What can hang from each mark:
K: W
Y: G
W: K V X Z
R: V
Z: W
P: G
J: K
V: R W
U: G
G: A D J P R U Y
X: W

Each row was made from one small tree. The marks that hang from a mark follow it in brackets, in alphabetical order. Every link used is in the known rows. Write each row's tree.
Known rows:
Y{G{A R{V}}}: [ 13   8   2   4  12  -2   4  -5  10 -10 -10  20  20   1   5  -9  11  -1
   7 -14  -9  -4  39  -2  -4 -16  -2   9  -7]
G{Y}: [  0  -6  -8   7  18   5  -4  12  10 -10 -11  -3   8   7   2  -6   5   9
  -3  -6   5  -5  -7   5  -7  -1  -7  -3  -1]
R{V{W{X Z}}}: [ 10  -8   2  30  18 -11   3   8   7  -5  22  19  17   8 -31  -8  14   5
   7  10  -5  24  28 -16   8  -2 -12  11  -7]
X{W}: [ -1 -12  -2  -6   7  -9 -12  -2   0   4   8   2   5   4 -18  10   2  -2
 -13  -4   0  -4  17   6  -4   1  -4  11   2]
J{K{W{V Z}}}: [ 20  10 -21   4  17 -12  10  11  -4  15  21  15  27  -3 -29 -12  -2 -11
  10  -6  -5  23  19  -7   2  -3 -19  12   6]
G{A D P R U Y}: [  5 -37  -9  -2   6  23 -23  25  15  12 -15  -7  39  14  39 -31   6  13
 -11 -40   3 -30  -6  45 -14 -39 -12   5  -7]
W{K}: [ -2   8   8   6  10 -12   9   6  -5  -1  16   1  15   3  -1   0  -7   2
   8  -4  -2   4   2   4  -6   9   6 -12  -2]
Z{W{X}}: [  1 -18   4  15   0  -4  -5  -8   8  -9  10   3  -5   5 -11   6  15   5
   4 -12   8  18  23  -5  -2 -10  -5   2 -11]
K{W{V X Z}}: [ 28  -5 -24  11  11   4  -7  12  -7  -3  26  22   9   0 -36 -15  13  -6
  14  -2  -1  34  30  -9   0  -6 -25  16   5]
K{W}: [  6 -14  -2  -9  -5  -4 -13  -2  -2   5   3   6  -5   0 -15   0   4   6
   1  -2   1   4  14  11  10  -5  -9   9   2]
P{G}: [  2   1   0   9  15 -17  10  -7  -5 -14   3   6   0  -4   4  -4  -3   3
   4   7  -3   1   1 -10  -4   3   3  -6 -13]
Y{G}: [  4   5   0   4  14  -5   1 -12  -3 -15   5   9  -5  -9   0  -3   1   4
   4  -3   0   3  15  -8 -13  -6   1   6  -1]
Y{G{D J{K} P R{V} U}}: [ 12   1   7 -21  25 -12   9   4  -1  15  13  26  41   8  26 -34   1  12
 -12 -44  -2 -22   6  22 -20 -34 -11   8 -17]
Z{W{V}}: [  0  -2 -12  13  -7   3  10  -5   0  -1  12   1  -6   7  -8  -1  -7  -8
  -2  -6  -9   7  15 -11  10  -1  -5   8 -12]
Y{G{A D J{K} P R{V}}}: [  9   3  -3 -12  26 -13   5  14   9  10  -4  15  44  16  27 -20  16  15
  -7 -43 -10 -18  21  25 -28 -33  -1  16 -10]
U{G{A D R{V{W}}}}: [ -7 -16   3  23  12 -10  -6   8  12  -9   1   7  24  13  19 -21  20  13
   4 -13 -18 -27  16   7  19 -25   1  21 -12]
Y{G{D R U}}: [  3 -15  11  -6   9   6  -7  -9  -3  -4  12  14  13 -17  26 -32   0   7
   1 -25   6 -11   7  14 -15 -26 -11   9  -6]
Z{W{K V{R} X}}: [  8  -1   6  28  10   0   6 -10   0 -13  34  15  14   7  -5  -2  -3  -2
  19 -24   3  24  29  -7  -1   0  -6  -7 -22]
X{W{K V Z}}: [ 11  10 -13  13  30 -14   8  17 -12   1  40  14  32   7 -31  -5 -12 -16
   5  -1 -11  17  26  -5 -11  17 -10   8   3]
Y{G{D J P U}}: [ -1 -19  -3 -19  15   2  -9   5 -10  -1  16   7   7   2  31 -31  -2  20
 -12 -25   0 -23  -1  25 -26 -30  -3  13 -17]
V{R W{K X Z}}: [  4 -19  21  34  30 -11   1   2   2 -11  44  16  34   1 -13  -8   4   3
  26  -8   9  25  26   1 -11   3  -5   3 -16]
U{G{A D}}: [ -8  -2  -9  10  15  -6 -12  12   0 -15  -7  -9   9   6  30 -15  19  15
   9  -8 -13 -22   0   6  -1 -22   4   9  -1]
V{R W{K Z}}: [ -3 -14  21  25  27 -12   8   2  -2  -4  38  11  32   2  -5  -9  -9  -2
  19  -4   2  11  17   7  -3   9  -3   4 -16]
U{G{A D J}}: [-14 -11 -11  -6  25 -12  -7  22  -3 -21  -4  -9  12  13  35 -20  26  17
   6 -16  -6 -30   3  12 -14 -22   7  12 -14]
W{Z}: [ 7  0 -2  7 18 -2  5 11 -3 -3  8  8 15  0 -9 -9  4 -7  6  4 -1 14  6 -3
 -8  4 -9  6  4]
Y{G{A D J{K} R U}}: [ -2 -19   4 -20  25 -13   5   6   5   3   6   4  46  -8  38 -36  13   9
   8 -47  14 -24  21  21 -38 -39  -2   9 -24]
P{G{A D J R U Y}}: [ -3 -41  -5 -10  36  -6  -2  22   8 -20  -8  -2  38   7  44 -47  18  19
   1 -33  14 -32   2  28 -30 -30  -9  -1 -39]

Which tree is each row?
[  1 -14 -25  -2  36  -3  -9  34   7 -20 -14  -2  25  30  24 -14  21  16
  -3 -23  -1 -39   3  19 -18 -23   9   9 -16]  U{G{A J P Y}}
[ 16   5  -5  15   5  18  -4  -9   0  -9  15  17   5  -2  -1  -7   5  -4
  14 -11   4  17  13 -13   1  -7  -6  -1 -10]  W{V{R} X}
[ 18 -16 -19 -21  23   5  -4  12   5  19  14  16  39  14   5 -31  -6   7
  -6 -43  11 -21   5  26  -6 -29 -20   5 -27]  G{J{K{W{V{R}}}} P U Y}
[ -2 -11  -3  12  34   4 -13  17   5 -20  -8   8  18   8  28 -24  19  14
   0 -22   0 -23 -14  14  -6 -17 -10   8   2]  U{G{D R Y}}
[  9 -17 -13 -12  16  -2  -6  21  -2  -5  -3  10  27  25  26 -15  20  -1
   4 -33  -3 -35  17  22 -13 -24  12  16 -15]  U{G{A J P R}}
[  9  -1   9  37  27 -23  13  13   3  -7  38  19  31  11 -32  -7   4   8
  15   6  -6  27  27 -13   2   6  -7   0  -8]  R{V{W{K X Z}}}
[ 18   0  -4   0  -6  10  -5  12  12  17 -14  12  28  24   8  -4   6  -3
  -6 -20 -17 -11  18  20   8 -17   0   7  -1]  G{A P R{V}}
[  0 -31 -18  -4  36   5 -19  39   8 -15 -14   1  36  28  44 -28  27  19
  -6 -41  -2 -42  -4  39 -23 -32  -1  18 -12]  U{G{A D J P R Y}}
[  3 -29   8  -4   5 -13   8  18   5  19  23  11  53  27  11 -24  -7   5
  -2 -31  -5 -32  28  32  -2 -22   8   4 -36]  G{A J P R{V{W{K}}} U}
[  2 -17  -9  -1   4  10 -16   2   1   3   3  -5  13  -1  35 -24  -1  16
  -4 -23  -9 -21  11  23 -17 -40   0  12  -9]  Y{G{A D P U}}
[  7 -11   9 -19  27 -31  23  -3  -3   4  15  17  39  -3  17 -30   0  -4
   6 -29  19 -20   4   4 -22 -13   0 -11 -34]  P{G{J{K} R U}}
[  0 -32  -6 -18   1  10 -14  27   4  11  -7  -4  29  21  35 -17  17   9
  -9 -38  -2 -23   4  46 -24 -25   2  19 -11]  G{A D J P R}
[ 20 -16  -7   4  13  -5 -14  10  -2  -4  18  18   9  -1 -32  -9  24   2
  14  -1   8  31  29   3  -5  -8 -21  13   6]  K{W{X Z}}
[ -1   0  12  30  10 -20   7   2   7  -4  30  12  20  11 -22   3   1  14
   9   4  -6  12  22 -10   9   1   2  -6 -13]  R{V{W{K X}}}
[  1  -4 -25   0  44 -19   1  33  11  -7 -12  -4  42  28  24 -11  20  16
  -1 -33   1 -38  -1  15 -23 -26  10   4 -14]  U{G{A J{K} P Y}}
[  4  -4   4  23  16 -11  11   7   5   1  17  13  17   8 -23 -10   2   2
   0  15 -12  10  18 -10  14   5 -11  14  -7]  R{V{W{Z}}}
[ 12   8  -3  13  34  -7   4   6 -10  -2  40  21  37   6 -22  -7 -11 -16
  10 -11  -7  17  29   1  -9  16 -14   6  -7]  X{W{K V{R} Z}}
[  9  -3 -13   6   7   4  -9   1   3  -3  -4   1   8   5  14   1   2   7
   0 -17 -10  -9  24  10 -17 -20   8  13  -2]  Y{G{A P}}
[ -3 -22  -6 -21   3  -4   2  14   1   1   0  -7  19   5  18 -23   9   5
   5 -16  10 -26  15  14 -13 -22   4  -2 -26]  G{A J U}
[ 14  20   1  20  29   1  17   8 -11  -6  34  20  32   1  -3 -16 -13 -13
  22  -8  -8  20  12  -5  -5  13  -9  -3  -8]  W{K V{R} Z}
[  0   2   8  20   9  -1  13 -10  -3  -7  29   9  13   7   2  -2 -16  -8
  12 -19  -4  10  21  -2   7   8  -3  -5 -21]  Z{W{K V{R}}}
[ 16 -42 -15 -28  17  -5 -11  28  16  23  -6   5  57  19  12 -29  14   9
  -6 -55  19 -33  20  48 -19 -42 -11   8 -21]  G{A J{K{W}} P R U Y}
[  3 -11   0  -7  25 -17   8  14   5 -15  -8  11  27  15  28 -28  21  13
   1 -16 -11 -13  15  14 -11 -15  -2   5 -29]  P{G{A D J R{V}}}
[  2   9 -12   6  12 -12   4   5  -9   4  30   8  19   8 -23   4 -15  -8
  -3  -6 -10   2  19  -3  -5  12  -1   2   0]  X{W{K V}}
[ -1 -11  11  20   9 -15   3  -1   2 -11  26   4  11   9 -12   8   5   6
  11 -16   7  20  23  -1  -9   0   0  -9 -10]  Z{W{K X}}
[  6 -20 -13 -12  27  -3  -1  32  20  12 -18   0  56  25  21 -12  15   4
  -7 -48  11 -24   9  34 -32 -24   3   6 -14]  G{A J{K} P R Y}
[  3 -21  11  -2  11  -7   2  -6  -5  -4   9  10  16 -10  28 -33  -2   6
   1 -15   3 -12  -9  13  -7 -17 -10  -5 -19]  P{G{D R U}}
